In the rows, 128 means zero.
Known rows, with every way that one mark hangs from another:
sipa(legab): [140 127 148 116 103 155  98 119 102  79 149 167 165 112 149 139 115 161
 149 156 155]
fizo(sutizo(kobu(gubopu(dipek legab(sipa))))): [114  83 139 140 147 123 145 124 154 113 111 167 138 114 175 167 107 146
 160 145 166]
legab(gubopu(kobu(sutizo)) sipa): [123 181 125 157 127 146  83 107 108 106 200 131 137  86 119 144 139 152
 152 173 101]
sutizo(fizo kobu(gubopu(dipek(zolaf) legab))): [116  88  97 115 111 132 148 114  96 109 106 165 152 153 127 127 133 150
 177 126 146]
gubopu(dipek(zolaf) kobu(sutizo(fizo)) legab): [159 168 121 119  38 176  89 112 128 108 209 136 146  77 119 123  90 125
 157 116 179]
fizo(sutizo(kobu(gubopu(dipek(zolaf) legab)))): [116  71 140 132 151 126 140 129 140 116 111 171 134 124 179 162 118 143
 160 135 189]
dipek(gubopu(kobu(sutizo))): [137  90 166 111 145 143 156 134 141  89 139 176 124 102 129 156 162 136
 150 160 168]
gubopu(kobu legab): [171 168 128 137 100 201  85 126 133  99 188 140 145  77 116 171 121 130
 164 144 103]
dipek(gubopu(kobu(sutizo) legab)): [141 116 159 130 118 150 137 140 158 104 149 170 123  98 120 166 164 137
 142 164 147]
legab(gubopu(dipek(zolaf) kobu) sipa): [137 185 101 194  94 156  96 119 102 100 224 142 160  81 115 138 134 125
 148 132 128]
kobu(gubopu(dipek(zolaf) legab) sutizo(fizo)): [116 127 107 109  64 114 101 113 120 155 142 134 124 121 155 117  88 166
 141 168 201]
sutizo(fizo kobu): [110  63 125  78 152 132 159  91  89  66 110 173 158 138 119 137 149 142
 186 127 143]
fizo(sutizo(kobu(gubopu))): [111  55 148 111 183 123 147 123 135 108  94 171 129 124 183 167 122 151
 169 151 174]
fizo(sutizo): [118  72 143 104 155 126 133 113 143  91 140 161 141  85 178 175 117 131
 155 157 201]
kobu(gubopu(dipek(zolaf)) sutizo): [123 107 140 118 106 120 105 118 114 147 137 153 115 119 178 122  78 162
 139 161 229]
melabip(sutizo(kobu)): [111  83 166 114 153 144 115  82 117  83 148 135 107  98 160 156 113 145
 178 144 110]
kobu(gubopu(dipek(zolaf) legab(sipa)) sutizo(fizo)): [110 149 106 128  60 112 108 105 128 152 155 118 127 118 147 121  90 169
 137 164 190]
kobu(gubopu(dipek legab(sipa)) sutizo(fizo)): [114 146 102 118  56 109 106 107 139 152 139 127 131 109 148 124  73 171
 142 182 170]
melabip(sutizo(fizo kobu(gubopu(dipek legab)))): [106  93 120 106 108 129 122  87 117 108 132 121 115 110 149 135 101 157
 185 155  95]

Rows:
[129 145 166 172 119 154 147 131 141 102 194 132 120 111 114 166 202 135
 129 126 178] -> dipek(gubopu(kobu(sutizo) legab(sipa)) zolaf)
[114  68 145 122 168 126 138 126 144 115  99 169 129 123 179 170 121 152
 164 153 164] -> fizo(sutizo(kobu(gubopu(legab))))
[130 117 100 164 100 131  85 130  88 108 186 192 156  96 140 133 133 119
 139 146 183] -> legab(gubopu(dipek(zolaf)))
[113  70 102 102 131 126 163 111  85  99  99 168 154 155 133 123 132 149
 183 122 161] -> sutizo(fizo kobu(gubopu(dipek(zolaf))))
[150 154 122 139  75 162  71 137  82  94 173 174 167 111 137 114 120 155
 152 149 136] -> sipa(legab(gubopu(dipek(zolaf) kobu)))
[112 103  98 130 109 130 154 109 102 108 117 154 156 150 122 132 136 152
 174 123 137] -> sutizo(fizo kobu(gubopu(dipek(zolaf) legab(sipa))))
[109 113 151 145 139 142 111  90 128 112 144 114 101 108 158 159 111 162
 172 155  83] -> melabip(sutizo(kobu(gubopu(legab(sipa)))))
[131 182 109 176 128 157  91 114 104  98 202 136 150  85 113 155 150 142
 156 162  86] -> legab(gubopu(kobu) sipa)
[130 134 146 135 105 141 153 127 159  99 161 147 131  97 106 162 170 141
 143 162 134] -> dipek(gubopu(kobu(sutizo(fizo)) legab(sipa)))
[110 125 115  89  98 115  95 109 122 153 120 127 113 125 152 133 103 183
 148 199 160] -> kobu(gubopu(legab) sutizo(fizo))
[170 204 117 195  45 199 102 121 140  97 238 125 163  67 109 155 102 110
 148  94 146] -> gubopu(dipek(zolaf) kobu legab(sipa))
[115  67 101  95 128 123 161 111  93  99  87 176 156 149 132 124 121 151
 186 134 146] -> sutizo(fizo kobu(gubopu(dipek)))
[121 155 132 158  76 125  93 117 138 158 161 130 118 111 162 135  81 166
 125 162 196] -> kobu(gubopu(dipek(zolaf) legab(sipa)) sutizo)
[106  99 122  68 127 108 114 102 106 137 109 132 116 129 161 124 102 181
 158 194 181] -> kobu(gubopu sutizo(fizo))
[118 177 113 143 120 139  88 100 102 103 195 126 142  88 111 138 142 154
 157 173  98] -> legab(gubopu(kobu(sutizo(fizo))) sipa)
[ 98 111 121 127 107 131 128  81 113 106 150 103 116 114 144 138 115 157
 178 140 100] -> melabip(sutizo(fizo kobu(gubopu(dipek(zolaf) legab(sipa)))))
[156 193 116 133  27 169  98 102 156 103 208 126 156  58 109 134  65 131
 158 136 132] -> gubopu(dipek kobu(sutizo(fizo)) legab(sipa))
[111  86 142 147 149 125 146 123 145 114 121 157 134 121 175 165 121 145
 157 133 179] -> fizo(sutizo(kobu(gubopu(dipek(zolaf) legab(sipa)))))
[108  84 144 134 167 124 142 121 149 114 109 158 131 120 173 174 124 154
 161 151 156] -> fizo(sutizo(kobu(gubopu(legab(sipa)))))
[124  96 161 117 143 143 166 126 112  86 165 148 122 121 123 145 203 133
 147 127 207] -> dipek(gubopu(kobu(sutizo(fizo))) zolaf)
[139 137 118 138  72 139  74 135  93  97 157 191 172 110 144 118 110 156
 143 166 143] -> sipa(legab(gubopu(dipek)))
[123 181 105 163  84 138  95 105 100 105 217 134 151  85 115 121 127 137
 150 143 139] -> legab(gubopu(dipek(zolaf) kobu(sutizo(fizo))) sipa)
